What can hang from each mark
q_933: q_688 q_837
q_740: q_837
q_813: q_389 q_525
q_238: q_773
q_761: q_378 q_688 q_773
q_146: q_688 q_837
q_389: q_688
q_837: q_740 q_933
q_688: q_238 q_389 q_933
q_378: q_761
q_773: q_238 q_761

Each row was made from one small tree. The marks that hang from a mark follow it in brackets, in the order of their numbers. Every link used is in the known rows. Write each row's tree.
Known rows
q_740[q_837[q_933[q_688[q_238[q_773[q_761]] q_389]]]]: [ 0.74 -1.20 -1.51 -3.22  3.01 -0.87 -2.17  1.28 -2.44 -1.00 -1.40  0.28
 -1.60 -3.09  1.00 -3.12 -1.04 -3.75  0.37  1.10  7.16  1.33 -1.25  0.77
 -0.44  1.04]
q_146[q_688]: [-0.62 -0.05 -1.18  0.65  0.60  0.39  0.14  0.78  0.16  0.02  0.24  1.20
 -0.49 -2.02 -0.19  0.50 -1.51  0.92 -0.27 -0.33 -1.08 -0.40  1.12  0.43
  0.96 -0.01]
q_688[q_238]: [-1.05  0.44  1.00 -1.23 -0.89 -0.52 -0.87 -0.02 -0.77 -0.22  0.36  0.65
  0.12  0.22  0.84 -0.93 -0.82 -1.61 -0.04 -0.47  3.15  0.08 -0.88 -0.57
  0.96 -0.07]
q_933[q_837[q_740]]: [-0.74 -0.05 -0.73 -0.68  0.78  1.45 -2.34  0.51 -0.89 -1.04  0.28  1.10
 -0.96 -0.26 -0.95 -1.99  0.88 -1.17 -0.80  1.52  3.41  0.66 -0.50  1.56
 -0.40  1.33]
q_389[q_688[q_238]]: [-1.66 -0.07 -1.01 -2.70 -0.43  0.35 -0.67  2.23  0.20 -0.09 -0.10  0.40
 -1.02 -0.99  0.53  0.56 -0.64 -2.21 -0.23  1.11  1.76 -0.15  0.62 -0.53
  1.01  0.14]
q_933[q_688[q_238 q_389] q_837[q_740]]: [-2.46  0.06  0.18 -2.88  2.33  1.17 -3.30  0.55 -1.73 -1.40  0.22  2.49
 -1.53 -1.23  0.30 -2.76 -1.72 -3.64 -1.06  1.49  6.57  0.88 -1.94 -0.27
  0.04  3.05]
q_813[q_389[q_688[q_238]] q_525]: [-0.01 -2.61  0.03 -1.14 -1.61  0.18  0.27  1.32 -0.31 -2.27 -1.39 -1.20
 -1.00  0.02  1.08  0.52 -0.58 -0.56  2.15  0.62 -1.64  0.42 -1.31 -1.83
  1.89 -0.32]
q_837[q_740 q_933[q_688]]: [-0.72 -0.94 -2.60 -1.61  1.79  1.59 -0.91  2.02 -0.89 -0.19  0.92  1.87
 -1.49 -3.30  1.44 -1.86 -0.59 -1.18 -2.10  1.75  5.65  0.39 -0.80  3.50
  0.35  2.32]
q_688[q_238[q_773[q_761]] q_389 q_933]: [-1.75  0.22 -0.50 -4.85 -0.26 -2.44 -1.42  1.49 -2.33  0.20 -0.38 -0.54
  2.26  0.20 -0.55 -1.91 -2.33 -6.44  2.65  0.55  4.79  0.60 -2.89 -1.45
  1.50 -0.80]
q_773[q_761]: [-0.09 -1.20 -0.53 -0.52 -0.16 -1.46 -1.64  0.63 -2.23 -0.57  0.34 -0.60
 -0.39  0.96 -1.02 -0.61  0.54 -0.94  1.18 -0.63  0.93  0.38 -0.07 -0.13
  0.83 -1.01]
q_933[q_688[q_238[q_773[q_761]] q_389] q_837[q_740]]: [-2.29 -0.94 -0.10 -3.86  2.26  0.41 -4.11  1.50 -2.47 -1.96 -0.65  1.59
 -1.60 -1.44 -0.46 -3.12 -1.35 -4.08 -0.01  1.75  6.67  1.68 -2.50  0.24
  0.69  1.98]
q_378[q_761]: [ 1.50  1.64 -1.81 -1.04 -0.73 -0.92 -0.73  0.20  0.84 -0.78  0.08  0.39
 -0.29  0.08  0.19 -1.10 -0.26 -2.53 -0.54 -0.66  0.59  0.16 -0.17  0.13
 -0.17 -0.27]
q_688[q_238[q_773[q_761[q_378]]] q_389 q_933[q_837[q_740]]]: [-2.35 -0.35 -0.68 -5.28  1.26 -0.76 -2.50  1.64 -2.68 -0.35  0.21  0.54
  1.39  0.17 -1.43 -3.35 -1.68 -6.51  1.72  2.05  8.18  0.87 -2.76  0.13
  1.28  0.50]
q_761[q_378 q_688]: [ 0.06 -1.72  1.20  0.74  2.85  2.58  3.23 -0.62  0.67  1.37  0.78  0.56
 -1.29 -0.67 -0.81  1.03 -0.48  1.65 -0.69  1.72  1.26 -0.57  1.94  1.25
  0.03  1.30]
q_933[q_688[q_238[q_773[q_761]] q_389] q_837]: [-2.07 -0.59  1.27 -3.44  2.54 -0.46 -3.80  0.99 -2.27 -1.31 -1.36  0.87
 -1.78 -1.31 -0.78 -2.32 -1.64 -4.01  0.17  1.13  4.85  1.74 -2.45 -1.12
  0.54  1.38]
q_933[q_688 q_837[q_740]]: [-1.26 -0.58 -0.14 -1.20  2.51  1.95 -2.87  1.01 -1.28 -0.72 -0.20  1.98
 -2.66 -1.17 -0.02 -1.66 -0.36 -1.03 -2.18  1.80  4.11  1.01 -0.71  1.32
 -0.01  2.55]
q_378[q_761[q_688[q_389 q_933] q_773[q_238]]]: [ 0.76  0.25 -0.32 -1.87  1.70  1.02  2.01  0.15 -1.08  0.52  0.20  0.03
 -0.05 -0.70 -1.27 -0.75 -1.66 -5.71  0.45  1.11  0.77  0.20 -0.77  0.00
 -0.46  0.06]
q_837[q_740 q_933[q_688[q_238[q_773[q_761]] q_389]]]: [-1.53 -1.35 -2.67 -3.75  1.64  0.15 -2.10  2.44 -2.10 -1.21  0.62  1.56
 -0.73 -3.41  1.00 -3.04 -1.32 -3.78 -0.26  1.64  7.71  0.94 -2.17  2.64
  0.98  1.74]
q_146[q_837[q_740]]: [-1.44  0.05 -1.44  0.41  0.74  1.13 -1.80  0.50 -0.37 -1.11  1.18  0.37
  0.00 -0.59  1.81 -1.48 -1.03  0.80  0.46  0.62  2.60  0.25  0.36  2.18
 -0.87 -0.02]
q_688[q_238 q_389 q_933[q_837]]: [-2.34  1.53  0.22 -3.86  0.59 -0.93 -1.95  0.21 -1.89  0.57  0.47  0.79
  1.53  0.44 -0.63 -2.40 -2.33 -6.60  0.91  0.99  5.99  0.22 -2.43 -1.86
  0.23  1.16]
q_933[q_688[q_238[q_773[q_761[q_378]]] q_389] q_837[q_740]]: [-2.36 -1.39  0.36 -3.75  3.13  0.96 -3.34  1.24 -2.10 -1.52 -0.31  1.85
 -1.71 -1.31 -0.60 -3.02 -1.49 -3.34 -0.33  1.93  7.27  1.36 -2.07  0.61
  0.84  2.22]
q_837[q_740 q_933[q_688[q_238[q_773] q_389]]]: [-1.53 -0.71 -2.36 -3.46  1.72  0.99 -1.24  2.17 -0.97 -0.96  0.39  1.88
 -0.55 -3.90  1.56 -2.70 -1.58 -3.29 -0.80  1.93  7.30  0.78 -2.17  2.72
  0.54  2.28]
q_813[q_389[q_688[q_238[q_773] q_933[q_837[q_740]]]] q_525]: [-0.62 -2.67 -0.84 -3.04 -1.16  0.71 -0.80  2.65 -1.08 -2.09 -1.90 -1.07
 -0.67 -0.41  0.49 -0.68 -0.70 -2.71  2.15  2.32  1.20  1.11 -2.45 -0.46
  2.31 -0.04]
q_378[q_761[q_688[q_238 q_389 q_933] q_773]]: [ 0.55  1.09 -0.87 -2.59  1.21  0.62  1.08 -0.18 -1.47  0.56  0.21  0.76
  0.57 -0.78 -0.76 -1.02 -2.18 -6.08  0.07  1.56  3.41  0.33 -1.29 -0.29
 -0.07  0.77]
q_813[q_525]: [ 0.46 -1.55 -0.29  0.61 -1.38  0.73  0.34  0.16 -0.85 -1.12 -0.68 -0.62
  0.00  1.31  0.43  0.33 -0.19  0.66  0.47 -0.88 -1.78  0.31 -0.77 -0.12
  0.03 -1.52]

Which tree is each row?
[-0.94 -2.01  2.45 -0.47  4.22  3.39  3.64 -1.82 -1.33  1.09  0.67  1.01
 -0.01 -1.30 -1.54  0.40 -1.66 -0.82  0.11  2.78  3.44 -0.12  0.01  0.27
 -0.21  1.81] | q_761[q_378 q_688[q_238 q_389] q_773]
[-1.20 -1.55  1.61 -2.33  1.73 -0.17 -1.17  1.18 -1.44 -0.06 -0.72  0.71
 -1.72 -0.88  0.64 -0.70 -1.61 -0.83 -0.87  0.41  3.89  0.92 -1.06  0.10
  1.96  0.28] | q_933[q_688[q_238[q_773[q_761[q_378]]]]]
[ 0.25  1.67 -1.36 -3.55  0.57 -0.43 -0.61  0.83 -0.17 -0.15 -0.45  0.56
 -0.03 -0.92 -0.79 -2.07 -1.87 -6.72  0.26  1.31  4.27  0.73 -1.40 -0.17
  0.01  0.62] | q_378[q_761[q_688[q_238[q_773] q_389 q_933[q_837]]]]
[-3.06 -0.66 -2.06 -2.00  1.44  0.46 -2.24  2.64 -1.89 -0.16  1.30  1.35
  0.25 -2.12  1.33 -2.02 -3.82 -1.34  0.74  0.95  5.86  0.24  0.11  2.80
  2.18 -1.00] | q_146[q_688[q_238[q_773[q_761[q_378]]] q_933] q_837[q_740]]
[ 0.29 -2.70  2.24  1.18  4.39  4.16  4.09 -1.35 -0.98  1.74  0.23  0.43
 -1.07 -1.16 -1.86  1.54 -0.27  1.83 -1.05  3.13  0.88  0.02  1.27  1.85
 -0.19  1.36] | q_761[q_378 q_688 q_773]
[-0.25 -3.10 -0.54 -2.93 -1.66 -0.88 -0.37  2.68 -1.78 -1.72 -1.96 -1.99
 -0.44  0.24  0.39  0.17 -0.95 -2.58  3.15  1.18 -0.41  0.94 -2.19 -1.54
  2.94 -1.37] | q_813[q_389[q_688[q_238[q_773[q_761]] q_933]] q_525]
[-0.66 -2.21  2.30  0.18  3.23  2.71  3.24 -0.75 -1.70  0.30 -0.01 -0.23
 -0.51 -1.46 -1.87  0.51 -0.87 -1.94  1.18  1.72 -1.14  0.26 -0.23 -0.04
 -0.86  0.49] | q_761[q_688[q_389] q_773[q_238]]
[-2.40  0.41 -1.92 -4.40  0.00  0.91 -2.00  3.16 -1.07  0.57  0.24  1.02
 -0.86 -0.71 -0.01 -0.76 -0.87 -4.93 -0.72  2.57  5.15  0.06 -0.17  0.41
  1.29  0.89] | q_389[q_688[q_238 q_933[q_837[q_740]]]]
[-1.58 -0.24  0.93 -2.83  1.54 -0.36 -0.96  0.73 -0.45 -0.69 -1.14  0.77
 -0.48 -1.73  1.03 -0.78 -2.52 -2.53  0.09  0.52  2.93  0.83 -2.03 -1.24
  0.64  1.09] | q_933[q_688[q_238[q_773] q_389]]
[-2.34  0.10 -1.05 -5.41  0.36 -1.29 -3.29  1.87 -3.00 -0.67 -0.10  0.38
  1.51  0.03 -1.26 -3.50 -1.61 -7.28  1.99  1.76  7.58  1.12 -3.22 -0.23
  1.21  0.22] | q_688[q_238[q_773[q_761]] q_389 q_933[q_837[q_740]]]
[-1.00  0.58 -1.16 -2.10  0.63  0.72 -1.64  1.28 -1.59  0.83  0.42  0.73
  0.26  0.39 -0.76 -1.65 -0.34 -3.41 -0.68  1.83  4.30  0.29 -0.95  1.17
  0.36  1.01] | q_688[q_933[q_837[q_740]]]
[-1.53 -1.42  2.35 -1.88  4.84  3.40  2.52 -1.13 -2.51  2.16  0.56  1.16
  0.15 -0.88 -2.28 -0.42 -2.14 -3.54 -0.32  3.87  5.61  0.16 -0.71  0.33
 -0.04  2.25] | q_761[q_378 q_688[q_238 q_389 q_933[q_837]] q_773]
[-2.29 -1.01 -1.75 -5.20  0.82  0.70 -2.10  3.85 -1.49  0.44 -0.32  0.39
 -1.06 -0.76 -0.87 -0.98 -0.67 -4.59 -0.04  3.12  5.79  0.57 -0.28  1.24
  2.08  0.09] | q_389[q_688[q_238[q_773[q_761[q_378]]] q_933[q_837[q_740]]]]
[ 0.81  1.26 -1.17 -2.86 -0.43 -0.37  0.22  1.20  0.05  0.46 -0.33  0.34
 -0.27 -0.72  0.22 -1.25 -1.57 -5.11 -0.37  0.87  3.57  0.55 -0.73  0.53
  0.93 -0.15] | q_378[q_761[q_688[q_238[q_773] q_933]]]
[-1.60  0.01 -2.69 -3.46  0.71  1.37 -1.32  3.21 -0.43  0.77 -0.04  0.51
 -1.02 -0.87 -0.68  0.03 -0.19 -3.56 -0.63  2.95  2.64  0.02  0.58  0.92
  0.50  0.99] | q_389[q_688[q_933[q_837[q_740]]]]
[-0.80 -2.78  1.92 -0.59  0.96 -0.52  0.15  0.74 -1.91 -0.21  1.26 -0.72
 -1.36  1.49 -1.41 -0.95  0.15 -0.82  1.08 -1.26  0.64 -0.23  0.58  0.21
  1.45 -1.86] | q_773[q_238 q_761[q_378]]
[-1.56 -1.78 -2.19 -3.64  2.47  0.70 -1.31  2.20 -1.69 -0.84  0.88  1.77
 -0.82 -3.25  0.87 -2.92 -1.45 -2.98 -0.61  1.94  8.35  0.64 -1.74  2.94
  1.11  1.96] | q_837[q_740 q_933[q_688[q_238[q_773[q_761[q_378]]] q_389]]]
[-1.67 -1.63  1.54 -2.16  4.79  3.93  2.32 -0.81 -2.65  1.74  1.01  1.59
  0.20 -0.94 -2.07 -0.94 -1.98 -3.62 -0.47  4.25  6.81  0.16 -0.80  1.18
  0.05  2.66] | q_761[q_378 q_688[q_238 q_389 q_933[q_837[q_740]]] q_773]
[-2.22  0.59 -1.27 -1.94  0.41  0.52 -1.87  1.75 -1.79  0.50  0.90  2.30
 -0.19 -1.63 -0.15 -1.63 -2.50 -3.07 -0.86  0.81  4.80 -0.07 -0.38  0.82
  2.04  0.76] | q_146[q_688[q_238 q_933[q_837[q_740]]]]
[-1.60 -0.43 -2.39 -2.94  1.69  1.04 -1.24  1.62 -1.25 -0.71  1.26  2.28
 -0.65 -3.34  1.72 -2.71 -1.70 -3.27 -1.17  1.51  7.47  0.23 -1.68  2.28
  0.35  2.72] | q_837[q_740 q_933[q_688[q_238 q_389]]]
[-1.47 -0.40 -0.94 -3.38 -0.44  0.23 -0.72  2.81  0.62 -0.34 -1.22 -0.11
 -0.94 -1.71  0.34  0.54 -0.47 -2.18  0.18  1.72  1.43  0.39  0.08  0.03
  1.25 -0.43] | q_389[q_688[q_238[q_773]]]
[-1.30  0.32  0.39 -2.88 -0.12 -1.06 -0.64  0.14 -0.03 -1.14 -0.79 -0.02
  1.54 -0.96  0.15 -1.38 -1.53 -3.30  1.94  0.22  2.75  0.61 -2.23 -1.25
  0.33 -0.13] | q_688[q_238[q_773] q_389]
[ 0.05 -2.90  0.06 -1.57 -1.47  0.15  0.27  1.81 -0.04 -2.52 -2.27 -1.61
 -0.84 -0.58  0.95  0.50 -0.49 -0.52  2.65  1.10 -1.82  0.94 -1.73 -1.37
  2.08 -0.78] | q_813[q_389[q_688[q_238[q_773]]] q_525]
[-0.41 -2.50  3.27  0.49  3.03  2.73  2.77 -0.94 -1.13  0.84  0.38 -0.02
 -0.64  0.03 -1.38  0.37 -0.11  0.77 -0.50  1.13 -0.01 -0.08  0.12  1.13
  0.35 -0.46] | q_761[q_378 q_773[q_238]]
[-0.69 -3.07  3.10  0.37  4.86  3.85  4.82 -1.33 -0.90  0.96  0.63  0.17
 -0.75 -1.12 -2.18  0.81 -1.12 -0.48  0.60  2.17 -0.03 -0.31  0.66  0.59
 -0.64  0.95] | q_761[q_378 q_688[q_389] q_773[q_238]]
[-0.90 -1.95  0.69 -1.75  1.50  0.00  0.56  0.72 -2.72  1.48  1.32  0.14
 -0.66  0.94 -1.21 -0.49 -1.13 -2.27  0.45  0.93  4.75 -0.20  0.54  0.36
  1.94 -0.02] | q_773[q_761[q_378 q_688[q_238 q_933]]]
